Each row was made from one walk, in order. Every step used is in the known rows, and no mark comes twice. Write each row's walk.
In the rows, zero is written as 128.
Known rows
r-h-g: [159  33 157 139 113 139 126  73 162 124 166 130 100 150 159 158 127 110
  90 109 146 154 120 142 110 159 104 150 165 151 124 175 133 143 134 161
 106]
s-g: [146  92 164 141 124  88 126  94 161 122 121 164  88 144 152  83  81 105
 109 156 126 160 130 148 103 124 110 160 156 109 133 154 157 138 131 162
 132]
l-w-g-s-c-b: [218 154 157 136 128  90 132 106 139 109 125  73 135 120 158 131 119 138
 135 147 113 169 138 163 139 142 125 159 232 157 165 150 170 135 128 158
 127]
r-h-g-b: [178  33 154 140 126 154 130  85 169 142 170 122 104 136 172 151 125 104
  94 112 143 152 117 151 121 166 118 159 191 147 102 185 123 147 141 149
 104]
g-s: [208  82 157 142 117  99 119 105 144 126 121 111  94 129 155  91 118 130
 100 124 125 163 124 149 119 141 106 140 150 131 150 154 187 138 108 156
 134]
b-g: [146 103 162 133 111 126 125  93 156 125 123 155  88 148 128  92  66 120
 104 127 142 161 126 145 104 144 112 163 164 129 129 172 155 138 114 166
 128]
s-r: [137  92 172 152 115 106 120  87 129 130 122 144  90 154 151 105 154 107
  99 149 153 200 123 143  98 145 106 118 155 171 132 159 159 130 105 150
 140]
w-g: [132  90 152 141 123 115 149  88 153 122 126  56 111 141 154  78 134 101
 102 134 135 164 128 151 105 151 101 159 159 135 124 158 152 149 126 164
 120]
s-g-b-r-h: [177  53 167 140 131 109 127 112 169 144 156 177  92 135 170  81 126 121
 115 154 121 210 116 159 112 128 119 153 179 115 103 192 130 136 150 148
 126]
s-g-h-r-b-c: [ 96 129 159 154 113  57 126 118 158 144 114 206  91 137 157 139  85 130
 121 155 121 130 121 136 124 126 114 153 126 112 152 183 143 139 111 162
 114]
r-h-g-b-c: [187  33 153 140 123 151 128  85 163 150 176 134  99 138 174 158 114 128
 103 119 146 178 121 152 127 167 121 170 145 148  90 195 121 148 141 151
  98]
l-w-r-h-g-b: [179 110 146 150 125 147 140 124 147 140 160 151 119 144 182 144 114 107
 100 121 149  93 134 165 137 152 134 134 216 158 110 173 127 141 137 164
  99]
l-w: [159 164 160 132 109 109 121 106 132 123 116 130 108 153 161  95 112 105
 102 133 138 154 147 154 129 133 112 139 174 146 134 161 152 125 121 172
 126]
g-s-c: [218  78 153 133 115 101 117 103 135 102 119 123  93 125 152 100 114 152
 142 142 108 172 124 153 118 138 108 145 194 142 154 149 184 139 115 143
 134]
l-w-g-s: [203 153 159 139 124 106 137 119 144 114 122  62 132 136 167  72 121 122
  99 134 132 163 145 160 138 139 108 158 177 152 150 152 174 137 123 158
 119]
l-w-r-b-g: [146 173 154 147 108  87 130 119 145 142 127 185 110 159 143 146  83 117
 106 134 145 100 132 155 110 133 125 129 208 145 159 176 163 137 109 182
 117]
g-h-r-b-c-w: [ 99 115 123 144  89  81 123 121 134 149 111 169  95 126 162 158 129 128
 122 130 137 118 123 137 149 131 108 134 126 149 153 192 146 149 101 174
 126]
c-w-r-s-g-b: [144  70 113 150 118 124 140 110 156 123 126 202  96 112 164  86 110 103
 127 156 133 104 116 161 119 109 132 141 192 137  86 148 174 157 148 177
 140]
h-r: [137  89 146 148 113 110 133 118 134 129 118 145  87 144 153 112 129 107
 101 106 131  92 120 142 106 148 115 123 152 121 121 161 158 126 117 173
 123]
l-w-g: [150 161 156 134 122 114 141 106 143 116 121  71 129 148 164  79 122 103
 100 138 139 159 146 158 127 142 108 153 179 150 131 159 152 137 131 169
 118]
c-h-g: [ 78  74 155 144 112 139 132  76 155 128 102 137  97 134 157 159 113 104
  94 105 147 154 121 145 122 159 110 161 165 150 128 183 127 139 124 169
 122]
b-r-h-g-s-c: [216  37 156 138 114 128 120  86 147 109 165 158  97 144 161 157 160 165
 123 115 124 227 115 154 111 152  91 140 194 161 140 181 151 137 131 151
 108]
r-w-g: [143  32 149 129 120 119 142 104 150 114 117  62 113 143 164  76 150 101
  96 136 133 163 116 155 117 144 102 149 156 135 127 161 155 151 122 157
 120]
s-g-h: [ 97 119 163 142 116  92 125 103 163 125 109 171  91 134 158  82  79 107
 113 161 124 160 128 150 127 125 104 157 153 115 145 163 137 141 120 152
 129]
g-b: [162  85 152 138 128 128 127 105 146 152 124 113  93 125 168  92 118  97
 105 131 131 160 121 159 120 149 124 150 180 126 100 175 149 142 132 154
 131]
r-h-g-s-c-w: [237   4 128 131 106 135 119  88 150  96 164 133 104 121 164 157 124 147
 132 122 129 160 127 145 136 140 103 160 201 177 146 164 158 158 130 143
 115]
l-w-g-b-c: [173 164 153 135 133 127 141 119 145 141 131  72 132 134 182  78 111 124
 114 148 136 186 147 166 146 145 126 175 156 148  99 182 138 139 137 158
 110]
b-r: [143  98 156 139 104 107 122  95 137 132 121 146  85 153 152 102 159 123
 103 123 131 223 120 156 101 143  91 124 148 135 126 178 152 128 122 174
 134]
c-w-r: [154  63 106 142  98 115 137 117 129 122 120 146  93 127 162 101 118 104
 118 134 149  99 129 151 130 120 118 122 164 151 127 153 161 151 117 180
 142]
b-c-h-g-s: [145  78 156 146 111 124 123  85 151 135 112 142 100 129 161 153  97 153
 106 114 144 192 123 145 138 157 114 174 103 153 126 187 146 140 112 159
 116]
h-g-b-c: [171  90 146 143 131 150 127  85 157 152 132 140  98 132 178 163  94 126
 101 119 146 187 125 159 125 170 120 184 143 139  86 186 139 139 131 153
 105]
c-w-r-s: [127  72 110 149  99 123 139  97 138 113 122 173  93 128 152 100 141 106
 117 133 143 100 114 153 114 119 114 118 171 153 106 145 181 152 132 192
 142]
g-h-r-s: [ 54 128 153 154 104 124 129 106 145 125 107 179  94 134 148 108 147 106
 103 116 125 100 107 146 118 148 106 118 159 133 115 158 156 132 120 180
 121]
c-h-g-s: [132  67 158 146 115 132 127  88 156 124 101 128 102 123 160 151 110 125
  93 105 141 157 119 147 131 158 109 160 165 151 145 174 151 140 114 159
 123]
c-b: [154  97 156 143 119  86 121  77 145 148 125 123  92 130 144 171 120  96
 106 128 129 158 115 148 108 149 125 134 182 130 143 162 151 134 122 182
 147]
w-r-s: [100  99 145 161 114 120 144  89 142 124 128 176  89 146 143 107 141 107
 107 128 137 102 102 159  84 142 116 109 172 134 100 140 181 139 130 195
 126]
c-b-r: [154 104 159 141 113  85 118  82 139 151 128 144  91 134 146 174 157 114
 106 125 126 215 107 154 106 151 111 121 180 132 141 179 149 126 120 190
 147]

Which walk is each row?
[183  28 118 131 112 137 142 112 154 132 159  75 117 113 178  74 175 116
 118 135 138 200 126 159 142 129 109 155 180 158 103 191 130 160 148 160
 131] -> c-w-g-b-r-h
[127 118 153 131 112 103 119  82 149 120 118 168  94 119 131 169  70 137
 151 154 114 168 118 152 130 148 124 156 233 144 155 169 135 137 115 157
 138] -> s-c-b-g-h
[185 100 155 154 112  80 126 121 158 143 127 178  93 138 127 156  96 137
 102 106 127  96 112 136  99 146 119 142 182 123 169 177 187 139 100 165
 120] -> h-r-b-g-s
[166  19 109 141  94 117 140 115 135 124 154 141  95 130 163 103 135 108
 118 131 149  95 122 146 133 118 119 117 165 159 125 165 146 156 124 173
 135] -> c-w-r-h
[106  93 142 154 115 120 141  86 135 104 126 186  89 142 144 116 136 125
 144 142 121 107 106 162  83 136 113 114 209 142 101 135 180 143 135 180
 125] -> w-r-s-c
[164  65 156 134 110 102 121 105 135 105 101 125  95 116 152 103 119 150
 144 136 112 170 118 149 131 136 113 145 193 150 153 164 164 142 118 145
 140] -> g-s-c-h
[ 93 128 161 133 103 129 124 103 159 128 112 162  94 139 135  93  65 120
 109 134 141 159 124 146 129 145 104 162 160 134 142 177 134 141 106 158
 123] -> b-g-h
[142  98 155 139 123 140 122  86 144 129 125 171  91 128 159 107 173 136
 139 139 109 228 104 172  97 144 111 136 217 140  77 176 162 135 152 164
 132] -> g-b-r-s-c
[203  81 153 149 125 130 123  84 158 121 125 130  98 134 160 156 103 128
  87 105 141 162 125 151 116 163 102 160 166 141 146 154 177 139 115 155
 115] -> h-g-s
[126 153 156 136 125 129 143 119 146 142 115  72 135 129 180  79 116 122
 115 143 137 184 142 164 157 145 132 175 158 153 100 195 121 141 137 159
 114] -> l-w-g-b-c-h
[107 130 157 146 110 103 125 105 155 147 116 176  95 123 129 175  77 115
 109 119 130 109 109 144 134 156 131 142 190 126 152 175 132 130 106 177
 134] -> c-b-g-h-r
[119  96 112 142 100 117 143 123 139 126 120 105 109 122 171  93 122 136
 126 137 142 144 135 143 161 134 109 162  99 153 117 178 138 151 114 168
 118] -> b-c-w-g-h-r
[140  31 141 142 119 119 149 128 142 116 115  90 106 145 161  91 155 105
  93 117 129  96 111 149 116 149 112 131 156 128 119 160 156 137 118 164
 111] -> h-r-w-g
[152  90 144 153 104  76 131  81 139 143 133 119 111 143 154 144 165 130
 117 169 157 227 127 140 110 132 106 148 133 191 147 183 167 153 107 156
 131] -> s-r-b-c-w-g
[209  74 148 141 125 130 120  83 150 100 124 140  98 131 161 164 100 147
 122 120 123 170 127 155 118 159 103 166 204 151 149 148 177 139 118 144
 113] -> h-g-s-c
[183  73 124 143 124 105 137 128 156 140 130 190  90 117 180  87  64 129
 133 171 135 141 131 160 141 113 141 170 137 121  92 171 147 150 134 152
 129] -> s-g-b-c-w-r
[127 103 156 141 115 103 119  51 141 112 123 167  93 127 132 169 146 121
 145 146 105 168 101 155  87 145 120 133 228 144 114 144 178 138 144 183
 143] -> r-s-c-b
[136 100 155 158 131 117 134 110 161 137 129 215  89 131 156 102 110 129
 115 137 117 122 107 152 103 136 133 154 138 106  66 162 169 132 146 170
 118] -> h-r-s-g-b-c
[ 97 182 153 148 117 118 144 134 139 121 112  89 131 141 171  85 127 106
 103 128 133 109 141 153 153 144 109 142 178 147 140 166 134 134 119 167
 108] -> l-w-g-h-r
[166  88 160 140 136 107 128 110 165 142 123 159  93 126 167  78  80 101
 112 158 122 160 125 161 114 130 129 170 178 105 108 165 148 141 140 147
 131] -> s-g-b
[150 158 149 148 112 108 134 124 126 127 120 151 106 154 164 101 110 105
 105 132 143 104 141 162 124 135 123 114 182 144 129 154 153 131 113 180
 119] -> l-w-r
[177  54 154 136 114 109 118  63 144 120 158 160  96 136 151 226 152 143
 140 127 117 214 108 155 107 159 113 138 232 159 139 179 131 135 136 168
 121] -> s-c-b-r-h-g
[126  76 118 146 110 131 143  98 140  87 124 138 106 125 149 108 158 125
 143 129 116  99 116 152 106 131 111 140 205 152  98 142 179 146 146 176
 123] -> h-r-s-c-w-g
[160 106 160 138 116 101 120  76 159 145 131 153  93 134 125 166  72 114
 106 129 136 158 114 146 108 152 130 154 190 128 144 172 151 134 118 178
 141] -> c-b-g
[217  21 129 143 108 112 138 107 145 108 155  71 122 119 164  74 170 127
 110 150 150 187 129 139 138 124 104 142 160 194 150 159 168 158 119 143
 137] -> c-w-g-s-r-h
[185  25 144 145 124 111 144 141 146 116 114  84 111 135 164  85 153 123
  94 112 124 100 112 152 125 145 114 137 154 127 137 156 175 141 111 153
 114] -> h-r-w-g-s
[ 94 133 177 153 104  85 115  88 151 147 115 187  97 152 129 151 123 121
 101 158 156 200 115 138 104 142 103 134 180 177 174 186 153 140  91 145
 131] -> s-r-b-g-h
[ 90 124 151 143 106 129 129 125 153 131 112 182  91 140 137 102  72 123
 104 118 137 107 123 140 132 146 112 149 161 129 137 180 135 131 101 163
 118] -> b-g-h-r
[159  47 158 140 108 134 125  79 154 131 164 154  95 158 159 156 165 129
  93 104 140 217 114 148 104 158  88 132 164 151 121 192 131 136 133 169
 108] -> b-r-h-g
[ 86 123 148 154 104  87 135 110 156 152 120 190  95 144 135 150  85 118
 111 136 143  98 110 150 107 144 115 130 188 134 166 180 149 151  98 174
 119] -> w-r-b-g-h
[ 73  25 146 141 111 122 151 128 143 122  94  94 110 132 159  93 156 103
  99 110 133  96 103 146 132 146 121 135 155 137 120 182 131 141 118 165
 122] -> c-h-r-w-g
[110 131 161 138 109 104 123  87 160 149 116 159  97 123 129 163  72 113
 110 137 132 157 111 147 131 153 123 153 191 133 158 178 131 136 107 172
 140] -> c-b-g-h
[108  90 113 133  98 124 142 106 147 114 112  71 115 116 167  73 130 102
 118 143 141 154 135 148 155 129  98 162 158 160 141 166 140 161 121 164
 136] -> c-w-g-h
[ 95  95 157 147 105  88 124  67 158 157 113 154  98 143 152 211 116 128
 107 121 145 186 114 139 111 156 109 163 134 150 143 205 143 148 116 175
 116] -> r-b-c-h-g
